Each row comes from the steps of one path. Every step used is in the known rows, and no mark comes twice. Write the path behind each row, first mark first.
Known rows:
dolab -> mobura -> zono -> rumit: [-0.20  3.40 -1.74 -3.62 -0.94  1.28  0.98 -1.34  6.04  0.45 -0.34  1.45
 -1.94  0.74  2.40 -2.10  0.38  0.04  0.71 -3.55 -0.78  4.59]
gadalat -> zono -> tiku: [-3.06 -1.47  0.73  0.81 -2.41 -3.91 -0.51  1.22 -3.31 -1.96 -0.62 -0.79
 -0.54 -0.84  0.05  0.92  2.66 -1.30 -1.35  2.50 -1.55 -0.18]
zono -> rumit -> dolab: [ 0.99 -0.83  0.15  1.18  2.44 -0.94  2.05 -0.26  4.75  4.32  1.19  2.49
 -0.64  0.39 -2.12 -0.58 -0.59 -1.61  0.46  0.14  0.49 -0.24]
rumit -> dolab -> mobura -> zono -> tiku: [ 2.64  2.20  0.31 -3.68  1.99  1.09  0.69 -2.99  0.03  1.60  1.72  2.66
  0.18  0.79  3.29 -1.46  2.76 -2.28  2.60 -0.36  0.63  4.63]
dolab -> gadalat: [ 2.29 -1.23  0.12 -0.99 -1.12 -2.12 -1.67 -0.45 -0.09  0.25  1.13 -0.07
  0.87  0.15 -1.17 -2.32 -1.00  0.41 -0.50 -1.36  0.98 -2.86]
gadalat -> zono -> tiku -> dolab: [-4.60  0.11  2.27  3.72 -0.55 -2.29 -0.69  2.22 -4.72 -2.69 -2.32 -2.59
 -1.15 -1.52  1.46  1.56  1.83 -0.93 -0.88  2.62 -2.30  2.49]
viduto -> dolab: [ 1.35 -1.56 -2.81  3.57 -0.11 -2.35  3.19 -0.74 -0.57  1.73 -1.64 -2.22
 -1.50 -0.96 -1.85 -3.75  1.88 -0.16  0.36  1.73 -0.48 -1.78]
viduto -> dolab -> gadalat -> zono -> mobura: [-0.26 -2.06 -1.70  1.60  0.37  0.19  0.45  1.31 -2.31 -2.66 -0.71 -2.45
 -0.07  1.27 -1.10  0.98 -1.43  3.05 -2.89 -0.83 -0.75 -1.39]
mobura -> zono -> rumit -> dolab -> nafite: [ 2.03  2.60  1.61 -2.20  6.97  6.62  2.34 -1.42  3.35  2.09 -0.30  4.69
  0.34  3.38  0.45 -1.01 -0.85 -1.12  0.60 -4.18 -1.01  2.35]
mami -> dolab -> mobura: [ 0.89 -0.56 -2.94 -1.27 -0.62 -0.58  0.31 -3.00  3.63  2.71  2.17 -1.30
 -0.92 -2.30  1.21 -0.75 -0.67  0.70 -1.84 -0.54  0.77  0.22]
mobura -> dolab -> gadalat -> zono -> tiku: [-1.03  3.00  1.96 -2.10 -3.92 -0.07 -1.74 -0.23  0.75 -4.43  0.69 -0.70
  0.38  0.74  0.46  1.44 -0.57 -1.58 -0.48  0.31  0.98 -1.51]
gadalat -> zono -> tiku -> dolab -> viduto: [-4.48 -0.50  2.05  3.35  1.87  0.81 -0.86  2.03 -6.00 -3.62 -2.68  0.03
 -0.86 -2.51  1.74  3.92  0.45 -0.40  3.05  3.09 -0.88  1.75]
zono -> rumit: [-0.98 -0.59 -0.86  1.11 -1.57 -2.93  0.93  0.89  4.44  2.12  0.02  0.17
 -1.38 -0.26 -1.61 -0.42  0.37 -0.44 -0.44 -0.38 -0.59 -0.56]
gadalat -> zono -> mobura: [-2.07 -3.62 -1.75 -0.34 -2.69 -3.28 -1.10  2.69 -1.98 -1.08 -0.30 -1.24
 -0.28  0.44 -1.55  1.43  0.31  2.86 -3.69  0.51 -1.36 -1.37]
viduto -> dolab -> rumit: [ 2.19 -1.17 -2.83  2.77  0.15  2.66  3.52 -1.29 -0.14  3.74 -0.90 -1.90
  2.10 -0.25 -1.12 -3.65  0.88  0.11  0.67  2.34  0.57 -1.56]
dolab -> rumit: [ 1.92 -1.83 -1.40 -0.26 -2.03  1.02  0.26 -0.42  0.26  3.84  0.90 -0.29
  3.02 -0.28 -1.25 -2.54  0.33  0.26 -0.17  1.58  0.99 -2.18]
zono -> mobura: [ 0.71 -3.22 -1.86 -0.24 -2.80 -4.38 -0.67  1.69 -0.17  1.75  1.07 -1.39
  0.27  0.19 -2.05  0.82  0.98  2.61 -1.89  0.39 -0.31 -2.12]
tiku -> dolab -> nafite: [ 0.18  0.74  2.05  2.66  4.51  3.37  0.22  1.15 -3.12  0.34 -3.10 -1.57
 -0.48 -1.00  1.65 -1.93 -0.09  1.13 -0.27 -0.02 -1.68 -0.01]
rumit -> dolab: [ 2.85 -2.58 -0.52  0.57  1.92 -1.93  0.92 -0.99  0.02  3.87  1.16  1.74
  0.23 -0.02 -2.13 -2.89  0.33 -1.16  0.50  1.43  1.15 -1.88]
zono -> tiku: [-0.42 -1.16  0.46  0.85 -2.68 -5.02 -0.18  0.08 -1.43  0.98  0.75 -1.09
  0.07 -1.07 -0.32  0.41  3.49 -1.32  0.55  2.21 -0.39 -0.68]
mami -> dolab: [ 0.27 -2.19 -2.23  0.73 -1.76 -2.54  0.47 -1.93  2.20  2.76  2.28 -1.08
  0.09 -1.13 -2.45  0.29 -0.77 -0.04 -2.68 -0.44  0.32 -2.19]
tiku -> dolab: [-0.74 -0.54  0.20  3.24 -0.31 -2.27 -0.33  1.09 -1.72  1.06 -1.54 -2.33
 -0.90 -1.41 -0.52 -2.02  0.47  0.35 -0.04  1.08 -0.91  0.38]
rumit -> dolab -> nafite: [ 3.78 -1.50  1.36 -0.07  6.81  3.53  1.33 -0.97 -1.24  3.33 -0.29  2.25
  0.85  0.35  0.16 -2.84 -0.02 -0.47  0.27  0.28  0.36 -2.07]

Write each row's path:
[-1.12 -0.08 -1.79 -1.73 -5.37 -1.12 -0.46  1.86  1.72 -2.29 -0.35 -1.62
 -0.71  0.98 -1.87  1.56 -0.71  2.06 -2.98  0.71  0.08 -2.28]  gadalat -> zono -> mobura -> dolab
[ 2.61  1.53 -1.39 -1.83 -4.74  3.09  0.81 -1.12  3.97  2.66  0.86 -0.67
  2.96  0.32 -1.40 -2.58 -0.77 -0.54  0.52  1.64  2.62 -3.02]  mobura -> dolab -> rumit
[-0.26  1.13 -0.02 -1.75 -3.14 -3.00  0.00 -0.99 -1.46 -0.44  0.62  0.68
  0.46  1.36  0.18 -0.25  3.60 -1.76  0.79 -0.94 -1.09  1.95]  mobura -> zono -> tiku
[-0.64  3.65  3.14 -0.04 -0.05  0.50 -2.05 -0.16 -2.84 -2.44  0.43 -0.49
  1.16  1.67  1.84  0.90  0.36 -1.01  1.18 -2.86 -0.91  3.98]  mobura -> zono -> tiku -> dolab -> gadalat
[ 1.56  0.85 -0.55 -1.78  4.19  4.28  1.70 -1.49  3.71  1.72  0.65  6.77
  0.13  1.79 -1.45  0.99 -1.89 -1.52  4.64 -2.40  1.09  1.87]  mobura -> zono -> rumit -> dolab -> viduto
[-0.90 -0.76 -1.99 -2.10 -2.97  2.07 -0.73  1.63  0.73 -3.37 -0.90  1.17
 -0.37  0.06 -1.50  3.75 -2.08  2.39  0.93  1.19  1.51 -2.89]  gadalat -> zono -> mobura -> dolab -> viduto
[-3.93  1.59  1.63  1.55  0.67 -0.20 -0.82  1.29 -3.30 -2.81 -2.41 -2.77
 -2.11 -2.78  4.98  0.54  1.91 -0.29 -0.02  2.37 -1.62  4.89]  gadalat -> zono -> tiku -> dolab -> mobura
[ 1.45  0.33 -1.98 -1.54 -5.57 -2.29 -0.23  0.85  3.65  0.65  1.04 -1.74
 -0.08  0.62 -2.45  0.86  0.15  1.97 -1.01  0.50  1.28 -3.10]  zono -> mobura -> dolab
[ 1.14  1.78 -3.10 -4.08 -1.20  1.42  0.24 -3.96  3.49  1.27  1.89  0.22
 -0.43  0.04  1.68 -1.29 -0.84  0.31 -1.49 -3.80 -0.08  2.97]  mami -> dolab -> mobura -> zono
[ 2.93  1.16 -0.55 -2.89 -4.52 -0.50 -1.87  0.48  3.72 -0.71  2.26 -1.19
  1.32  1.78 -1.78  1.30 -2.27  2.29 -1.13 -1.66  2.37 -3.70]  zono -> mobura -> dolab -> gadalat
[-1.80  5.01 -0.09 -0.69  1.10  2.87  0.76 -0.08  4.38 -0.42 -1.95 -0.19
 -2.40  0.12  3.54 -1.35 -0.42  0.51  1.04 -3.40 -1.67  7.10]  tiku -> dolab -> mobura -> zono -> rumit
[ 2.54  0.12  1.40 -0.22  3.41  0.90  0.28 -0.86  4.92  2.86  2.47  3.09
  0.68  1.42 -1.57 -0.08 -2.83 -1.39  0.60 -2.08  1.57 -0.84]  zono -> rumit -> dolab -> gadalat
[ 1.50 -3.18  0.63 -1.54  2.43  0.47 -1.87  1.12 -1.67 -0.30  2.08  1.65
  1.63  2.02 -1.35  1.78 -2.92  1.73 -2.64 -0.96  0.66 -1.85]  rumit -> dolab -> gadalat -> zono -> mobura
[-1.60 -0.71  2.11 -0.57 -1.33 -2.08 -2.11  0.58 -3.15 -3.24  0.69 -0.34
  0.69 -0.04  0.65  1.38  0.55 -0.93 -1.27  0.32 -0.49 -0.63]  dolab -> gadalat -> zono -> tiku
[-3.83  1.76  2.66  2.30  1.36  1.73 -1.27  2.45  1.25 -3.11 -1.66 -0.67
 -1.35  0.32  0.55  1.34 -3.52  0.48 -1.86 -2.20 -1.53  2.09]  tiku -> dolab -> gadalat -> zono -> rumit
[ 0.40 -1.07  2.83 -0.57  2.82 -0.38 -1.23 -0.50 -2.99 -1.21  1.81  1.93
  1.48  0.79  0.38  1.35 -0.58 -2.20 -0.19  0.85  0.69 -0.27]  rumit -> dolab -> gadalat -> zono -> tiku
[ 0.62 -2.94 -2.42  0.61  0.68  0.52  0.21 -2.12  1.19  1.96  1.80  1.47
  0.24 -2.10 -2.03  2.58 -2.18  0.31  1.35  0.17  1.74 -2.73]  mami -> dolab -> viduto
[-1.36 -0.05  0.80  2.44  0.72 -0.58  0.94 -0.41 -3.44 -3.19 -1.02 -2.05
 -0.25 -0.02  0.68  0.30  0.91 -1.05 -0.43  0.92 -0.82 -0.14]  viduto -> dolab -> gadalat -> zono -> tiku
[ 1.69 -0.43 -2.30 -1.67 -3.21  0.77 -0.32  0.71  2.55 -0.21  0.55  0.88
  0.38 -0.19 -2.06  3.12 -1.37  2.34  2.70  1.12  2.89 -3.64]  zono -> mobura -> dolab -> viduto
[-1.51  2.09  1.44  1.86  0.51 -1.33 -0.49  0.05 -1.58  0.27 -1.04 -2.92
 -1.34 -2.95  4.50 -0.13  2.58 -0.36  1.87  2.20 -0.41  4.11]  zono -> tiku -> dolab -> mobura
[-3.75  1.34  4.10  3.03  4.48  3.22 -0.34  2.15 -6.22 -3.25 -3.53 -1.95
 -0.57 -1.03  3.48  1.70  1.37 -0.04 -1.15  1.33 -3.22  2.21]  gadalat -> zono -> tiku -> dolab -> nafite
[ 0.05 -1.03 -1.06  2.07  1.25  0.48  1.15 -0.31 -2.08 -2.63 -1.78 -1.61
 -0.78  0.37 -0.71 -2.73 -1.19  0.39 -1.40 -0.38 -0.47 -1.42]  viduto -> dolab -> gadalat -> zono
[ 0.53  2.64 -0.49 -3.79 -1.97 -0.86 -0.28 -1.94 -0.06 -0.58  0.35  0.32
 -0.42 -0.05  3.65 -1.44  3.65 -1.04  1.66 -0.96 -0.53  4.30]  dolab -> mobura -> zono -> tiku
[-0.60 -2.58 -0.21 -1.68 -1.54 -1.45 -2.65  2.19 -1.87 -2.63  0.96 -0.75
  0.85  1.37 -0.89  1.93 -2.06  3.09 -3.56 -1.57 -0.36 -1.99]  dolab -> gadalat -> zono -> mobura
[ 3.20 -3.20 -0.83  0.33  4.21  1.09  0.74 -1.21 -0.98  3.02  0.60  4.30
  0.61 -1.00 -1.88 -0.69 -1.03 -0.70  4.44  2.02  2.65 -2.36]  rumit -> dolab -> viduto
[-0.78  1.47  3.40  2.70  0.20 -1.58 -2.11  0.66 -2.89 -1.08  0.55 -2.19
  0.82 -0.67  1.55  1.48  0.30 -0.73  0.94  0.16  0.08  1.08]  zono -> tiku -> dolab -> gadalat
[-1.25 -1.84  0.16  0.67  4.97  3.23  1.37  0.56  1.73  0.20 -0.68  5.33
 -0.99 -0.41 -1.30  2.15 -2.82 -1.15  2.66  0.91  0.86  0.04]  gadalat -> zono -> rumit -> dolab -> viduto
[-1.89  2.84  1.62  1.26 -1.18 -1.24 -0.39  0.13 -3.13 -1.25 -1.04 -1.02
 -0.09  0.59  1.40  0.61  2.64 -1.45  1.19 -0.77 -1.98  4.43]  mobura -> zono -> tiku -> dolab
[ 2.58  2.55  0.54 -1.60  0.05  3.76  0.91 -0.73  2.17  0.04 -1.44 -0.46
 -0.05  0.42  0.13 -2.78 -0.17  0.09 -0.05 -0.25  0.80 -3.35]  mobura -> dolab -> nafite
